Each row comes from the steps of one walk. Every step used is in the known rows, and no mark comes twice. Write the walk behind each row, first mark first.
In the rows, 128 means zero.
Known rows:
j n q z p w: [184 179 102 156 150 118 120  87 114 133 150 101 135 136  92 170 145 136
  83 119]
j b q z p: [184 152 115  79 157  78 164  46 148 125 136 126 131 118 103 155 134 142
 117 116]
w p: [112 149 159 149 155  52 167 211 159 141  98 121 151 149 130  75 122 106
 131 161]
z q n: [169 145 136 157 131 126 188 102 111 171 117 106  99 118 128 116 150 179
 145 127]
p w y n: [ 76 145 144 196 128  71 145 211  78 155  90  66  87 123  82  54  82 130
 123 146]
j b q: [151 144 123  67 156  84 153  70 154 111 115 141 136 118 104 134 114 142
  88 127]
p w: [ 88 140 178 174 145  90 176 158 106 135 117 101 111 123  98  71  62 159
 113 140]
l y n j b q z: [134 101 108 126 152 130 108 127  99 103  67 115  98 162 162 129 134 108
 135 154]
b q: [119 102 132 133 133 100 152 105 144 113 116 139 110 138 140 133  76 156
 115 130]
j b q n y l: [134 132 102  72 151 126 134  63 141 117 117 170 114 113 115 144 132 150
  88 120]
z q n y l: [129 132 116 145 132 145 182 120 103 181 113 123  81 112 123 115 153 167
 123 127]
l y: [ 78  83 140 136 143  93 160 148 130  93  71 107 115 151 149  85  88 135
 119 162]
l y n j b q z p w: [127 109 123 148 153 120 127 131  91 133  84  93 100 155 152 139 121 125
 147 144]
l y n j b q: [107  99 115 122 153 127 108 144 107 109  61 113 105 161 162 125 118 110
 124 158]
j n q z: [191 171  88 136 149 127 101  82 122 103 132 123 134 141 101 161 158 121
  71 129]
y n q z: [134 134 110 143 144 149  95 155  82 124  77 110 132 141 163 123 145  74
 138 155]
l y n q z p: [ 99  91 117 151 141 126 123 154  93 123  66  87 123 152 174 125 119 105
 149 157]
z p w y n: [ 71 153 154 197 139  51 191 196 108 204 121  33 129 126  98 101  85 135
 159 131]
j n: [146 176  96 144 154 102 134 118 156  88 111 110 125 150  95 133 119 126
  84 136]
n q z p w y l: [131 124 143 156 133 104 131 124  79 183 137 100 135 116 124 131 154 121
 110 134]

Which walk is each row?
[ 79 108 107 142 137 170 133 133 114 126 105 170  97 130 143 103 136 139
 116 137] | q n y l
[168 143 116  79 150 111 142  50 147 111 122 156 130 118 116 143 128 159
 104 119] | j b q n
[153 141 102  67 151 119 140  61 140 118 127 161 124 116 104 141 129 155
  89 118] | j b q n y
[ 85 157  68 128 156 129 126 141 145 104 106 134 101 141  87 131 123 109
  53 135] | j n y l
[103 161 149 171 146  58 171 164 106 216 138  50 127 126  93 132 104 140
 142 121] | z p w y n j b q
[109 136  96 164 122  72 112 201  81 174  84  59 114 132 111  94 156  79
 133 151] | w y n q z p
[ 87 129 101 152 121  77  98 219  84 156  68  74 114 132 112  73 142  79
 109 161] | w y n q
[ 75 149 155 191 136  62 176 193  97 216 128  38 138 121 103 112  93 133
 146 129] | z p w y n q
[114 148 126 145 161 140 101 187 103 133  70 108 124 162 157 110 139  70
 136 164] | y n j
[180 179  92 162 141 100 113 102 107 144 147  89 125 133  77 158 154 132
  77 120] | j n q z p w y
[169 156 144  75 170 109 121  91 130 147 135 148 138 144 110 139 158 122
  75 139] | n j b q
[157 167 121 138 165 130 112 136  94 156 103 101 118 147 134 148 148  94
 146 137] | y n j b q z p w
[108 121 105 134 137 160 142 128 113 126 121 156 112 134 125  98 131 148
 119 133] | q n y
[172 125 119 176 131  93 142 103  99 164 141 100  85 140 125 160 124 147
 155 115] | b q z p w y n j
[197 164 137 129 145 132 169  84 105 187 130 116 105 121 117 131 184 170
 123 126] | z q n j b
[142 109 126 178 127  82 161  92 115 153 138 111  80 128 127 152 108 159
 149 113] | b q z p w y l
